Known rows, with every way that one mark hangs from another:
gerav[befa]: [-11.2  -1.5   9.0 -15.0   0.3  -8.9  -5.1  13.6   0.7   3.4 -27.8  -4.3
   5.1  12.4   2.6   0.0  22.5  15.7  11.2]
vuduzap[gerav lusup[befa[fulo[vepa]]]]: [-15.0  20.4  -5.2   7.2  20.0   5.6 -22.3  -5.4 -12.9   5.5   9.5   1.7
   7.2   0.5  30.9  11.5 -22.1 -16.9   1.7]
vepa[lusup[vuduzap[gerav[befa]]]]: [  5.0  -7.7 -10.8  22.1  -5.4 -45.9   8.8  15.8   0.7 -15.0 -28.5  13.3
  12.5  46.4  -1.1  27.3  -3.8   1.4  11.2]
fulo[vepa]: [  4.4   7.2  17.5   0.3  23.1  17.4  -6.3 -33.1  -6.2   6.6  17.8  -7.3
 -11.2 -27.1   1.2   9.8  -5.0   0.0  -1.0]
lusup[befa[fulo]]: [ 11.8  -3.5  16.8 -33.4   9.8  20.7  12.3  11.3 -11.8   5.7   2.5   1.2
  -3.6 -32.7  11.7  -1.4   0.5   0.9 -12.0]
vuduzap[gerav lusup]: [-18.0   8.7   0.6  25.4  -6.3 -21.5 -20.5   2.0  13.6   3.2   0.9 -10.3
  17.0  24.0   3.5   8.6  -0.8  -0.1   7.2]
vepa[fulo[vuduzap[gerav]]]: [ 18.4   0.1   6.7  -8.2   1.6 -25.2  -4.4 -12.0  20.5  13.9   4.0  14.9
 -38.8  13.5   8.7  -2.5  16.6 -12.4 -32.5]
gerav[befa[fulo] vuduzap[lusup]]: [ -3.9   7.3 -13.1  13.8  -2.8  14.6 -13.9   9.8   3.3  -1.5 -24.2 -11.2
  33.1 -11.8  -6.5 -27.8  15.4   3.2  32.6]
fulo[befa vuduzap[lusup]]: [-43.1 -20.7  -9.0  29.5  -7.3 -34.7 -28.7  14.9  27.0  -6.5  16.9 -28.3
   5.8   5.4 -25.9 -22.7  18.0  -3.7  26.0]
befa[fulo[vepa] lusup[vuduzap]]: [ 37.7   7.2 -21.6  -1.6  -0.1  66.2  32.4 -23.6 -28.1  -6.3   4.3  -3.9
   1.7 -64.9  -3.4  14.9 -11.0  12.3  -9.3]
vepa[fulo lusup]: [ 24.9  -5.4  34.3 -24.2  -1.1  -4.7  33.4  -7.0  23.6   8.4  21.9  -6.4
  -1.9  -4.1  -5.2 -14.7 -10.9  -8.2  -3.6]
befa[fulo lusup]: [ 27.5   2.9   4.3 -21.9 -21.3  59.5  25.3   3.6  -9.2  -4.0  -1.9 -14.1
  14.4 -40.8  -7.2  -4.1   1.2  22.9 -10.1]
gerav[vuduzap[lusup[befa[fulo]]]]: [ -5.7   4.3   0.6  -1.8   6.7  27.2   2.4  -3.7  -7.3  10.9  11.4   1.5
  16.0 -36.8 -10.8 -28.3  -1.7  -6.5  11.0]
fulo[befa[lusup[vuduzap[gerav]]] vepa]: [  5.3   6.0 -16.5  37.5  -4.3  -9.8  -8.6 -21.5 -13.3   5.3  -8.7   9.4
   5.6   4.8  -9.3  27.7 -11.9   4.6 -19.9]
vuduzap[gerav[befa[fulo[vepa] lusup]]]: [ 10.8  25.8 -13.3  -1.6  -7.5  31.7 -13.1  -3.1 -22.0  -5.2 -34.8   7.7
  11.2  15.5  26.3  18.4  -4.8  15.4  -6.8]
fulo[befa vuduzap[gerav]]: [ -9.8 -14.9   3.6  34.6  -2.4 -57.8 -40.1   5.1  19.4  -4.9  -2.6   0.4
 -13.0  29.3 -11.2   6.9  14.5  -6.7 -12.1]
lusup[befa[fulo[vepa]]]: [  9.4   7.6  13.3 -25.7  28.5  32.3   2.2 -15.1 -22.0   7.3  13.9   2.9
 -13.0 -41.8  20.8   5.5 -12.6  -7.9  -8.8]
gerav[befa[fulo lusup] vuduzap]: [ 19.8   9.5  -8.4 -12.0 -20.5  54.3  12.3  -0.2 -17.5   1.4 -33.0   7.4
  21.2 -22.2 -16.6 -21.7  16.7  25.8   2.4]
vuduzap[lusup[befa[fulo]]]: [-17.2  -0.9   0.3 -20.3   2.0  18.6   5.8  20.2  -3.8   4.3  10.0 -13.9
  15.7 -23.8  10.0 -13.6  -2.5  -1.5  13.4]
fulo[befa vepa[lusup]]: [ -6.3  -8.0  28.2  27.8  14.5 -25.1 -12.3 -15.6  12.5  -7.7  26.9 -18.7
  14.3   5.5 -16.2  -0.2 -26.9 -10.6  18.4]
lusup[befa]: [-12.3  -4.5  21.2 -29.6  10.3   4.1   9.6   1.0 -10.3  16.5   7.9   8.6
 -13.6 -12.5  -1.7   1.1   5.4   6.3 -10.9]
fulo[befa[lusup] vepa]: [ -9.6   5.4   9.2   7.7  -4.4  19.5  -8.0 -19.6  -6.9   8.5   8.9 -11.1
   8.3 -12.6 -17.4  -1.8  -6.8  14.1  -3.2]

Rows:
[ 21.4  -3.9   9.9 -19.2   6.1 -36.0  39.2  -1.0   2.4  16.4   6.4  32.3
 -17.1  20.6   8.4  13.6 -18.7 -20.1 -27.7]	vepa[fulo lusup[befa vuduzap[gerav]]]
[ -4.4  -3.5 -26.1 -15.3 -22.6  24.6  30.4  13.9 -19.7   0.5 -34.5   7.9
   6.5  -3.2 -13.4   7.1  21.2  31.8   2.9]	gerav[befa[lusup[vuduzap]]]
[-21.2  -2.1   6.1   8.2  19.8 -20.9  -7.9 -21.4  -9.6  -7.7  35.7  23.3
 -35.8  29.2  -3.8  16.6 -21.3 -17.8  -5.1]	fulo[vepa[lusup[befa]] vuduzap[gerav]]
[ 21.7  -0.4 -16.5   1.9 -24.2  31.7   1.9   1.6  -5.7 -14.9  -1.6   3.9
 -11.0  -8.1  -5.0   6.2   8.2  14.7 -21.3]	befa[fulo[vuduzap[gerav]] lusup]
[-28.3   3.1 -31.5   8.4  11.8  15.3 -26.5   6.4  -0.9 -18.6  -3.3 -20.7
  -1.8  -7.8  14.2 -15.1  13.5  -5.5  39.0]	gerav[befa[fulo[vepa vuduzap[lusup]]]]
[  5.8  -5.8  35.8 -47.6   5.4  -5.2  39.5   1.1   9.3  19.9  23.2  11.8
 -14.4   2.9   0.8 -17.6 -13.5 -10.7 -11.9]	vepa[fulo lusup[befa]]
[  5.8 -25.3  21.4  -1.6  -3.3 -42.3   7.6   4.7  38.1  -1.1  25.3  -9.8
 -14.3  11.5 -19.9 -28.2   1.3 -17.8   1.3]	vepa[fulo[befa vuduzap] lusup]
[  2.5 -10.6   2.9   5.9   4.1 -33.2  25.3   3.1 -10.1  -1.9   6.7  25.0
  -4.4  22.2  -6.5  28.6 -20.4  -8.5 -11.4]	vepa[lusup[befa vuduzap[gerav]]]
[ -0.9 -19.9   5.8 -11.9   6.1  -8.4  42.7   4.1 -11.8  -1.6  19.4  12.0
  -4.3  -9.6 -19.3  10.4 -14.2  -1.4   2.5]	vepa[lusup[befa vuduzap]]
[ 38.6  -5.1 -18.9 -11.2 -19.1  54.8  43.0   2.1 -18.1  -8.0  -6.6  -5.8
  10.8 -56.2 -12.8   8.1   1.8  21.2 -11.9]	befa[fulo lusup[vuduzap]]
[ -7.4  15.7  -3.0   7.7  24.4  38.6  -8.4 -29.9 -18.7  12.3  22.4   4.2
   6.8 -45.6  -2.5 -20.5 -15.1 -16.1  13.8]	gerav[vuduzap[lusup[befa[fulo[vepa]]]]]
[ 18.7  -2.7  -3.3   3.0  21.5  31.0  -9.6 -23.5  -5.6 -14.8  23.3 -11.7
 -26.3 -49.5   3.0   0.8   1.8  -8.5   0.1]	befa[fulo[vepa vuduzap]]
[-46.2  -0.2 -27.7  21.1  -9.3 -38.7 -35.9  22.3  13.4  -9.0 -21.0  -0.9
  -2.6  54.7   4.0  -1.8  25.8   2.0  23.0]	fulo[vuduzap[gerav[befa] lusup]]
[-11.7  12.0 -15.6  12.7  -8.9 -18.7 -28.0  33.0   9.2  -8.2 -37.5 -13.3
  33.6  34.6  28.7   2.8   8.4   0.6  20.7]	vuduzap[gerav[befa[fulo]] lusup]
[-11.3  13.8  -6.0  -8.8 -27.6   3.8  -4.5  13.4  -9.8   4.3 -41.1  14.7
  10.6  45.8   3.5  13.0  15.0  28.5  -9.9]	vuduzap[gerav[befa[lusup]]]
[  9.1  -6.7   1.2  55.9  15.1 -54.3 -12.6 -18.1   5.2 -11.6   9.0   1.8
  11.9  22.0  -8.7  30.6 -31.6 -20.1   2.8]	fulo[befa vepa[lusup[vuduzap[gerav]]]]
[-11.4   8.3  -1.9  -0.8   0.6  -4.9 -11.6  19.2  -2.3   4.7  -3.2  -0.4
  16.4   9.8  23.2   4.4  -8.4  -8.7  -0.3]	vuduzap[gerav lusup[befa[fulo]]]
[-36.0  10.9 -10.8  16.7  -8.7 -36.7 -29.8  22.9  10.4   1.4 -32.0  -5.0
  24.2  55.2  14.6   5.8  13.4   7.1  21.2]	vuduzap[gerav[befa] lusup]
[ 14.0  12.2   4.7  16.2  11.8 -11.6 -16.3   0.6  -3.6 -20.4 -16.2   0.0
  17.4  33.5  27.6  18.8 -23.6  -9.5  14.8]	vuduzap[gerav[befa[fulo[vepa[lusup]]]]]
[ 14.9 -13.8  37.5  -5.7  -2.7 -38.8  12.9   5.9  35.2   9.6  13.9 -14.4
  11.4  12.0  -9.8 -21.9 -11.0 -13.8  -0.2]	vepa[fulo[befa] lusup]
[ 29.8   2.0  19.6   6.0  16.8  26.3  11.1 -19.0  -2.1 -18.9  29.3 -20.7
  11.1 -31.3   1.6   5.0 -31.4  -9.6  16.7]	befa[fulo[vepa[lusup]]]
[  0.2   2.4  -5.2 -16.0  -0.7 -38.4 -14.4   8.1  17.7  12.2 -29.3  21.6
 -33.3  44.4  21.4  -4.8  30.8  -6.8 -18.2]	vepa[fulo[vuduzap[gerav[befa]]]]
[  5.1  -2.6   0.0  -2.0 -25.1 -22.8  -6.4   0.4  20.4  15.3  -5.1  11.7
 -19.9  27.1  -8.5 -12.6  14.8   1.3 -33.5]	vepa[fulo[befa[lusup] vuduzap[gerav]]]
[-46.9  -2.5 -14.3   6.3  -0.6 -25.5 -20.1   9.3   2.3   4.6  14.1  11.5
 -18.5  31.3  -1.9   0.1   9.6  -7.2   1.1]	fulo[vuduzap[gerav lusup[befa]]]
[ 17.6  -8.3 -13.1 -17.7 -21.2  56.3  20.6   2.3  -7.9 -14.9  10.9 -10.8
 -10.3 -40.8 -18.0 -11.8  13.4  20.8  -8.2]	befa[fulo[vuduzap] lusup]
[  4.7 -17.3  14.9  -8.3   1.2 -35.7  -7.4   1.1  31.0  14.4   9.2  -5.5
 -25.2  -5.5  -8.3 -25.7  22.2 -12.8 -15.5]	vepa[fulo[befa vuduzap]]
[ -3.7   4.6 -27.0 -16.1  -5.7  53.6  -0.2  -2.2 -21.2 -15.3 -11.1  -2.5
 -14.5 -17.8   2.4  -7.5  14.4  17.1   8.4]	gerav[befa[fulo[vepa vuduzap] lusup]]
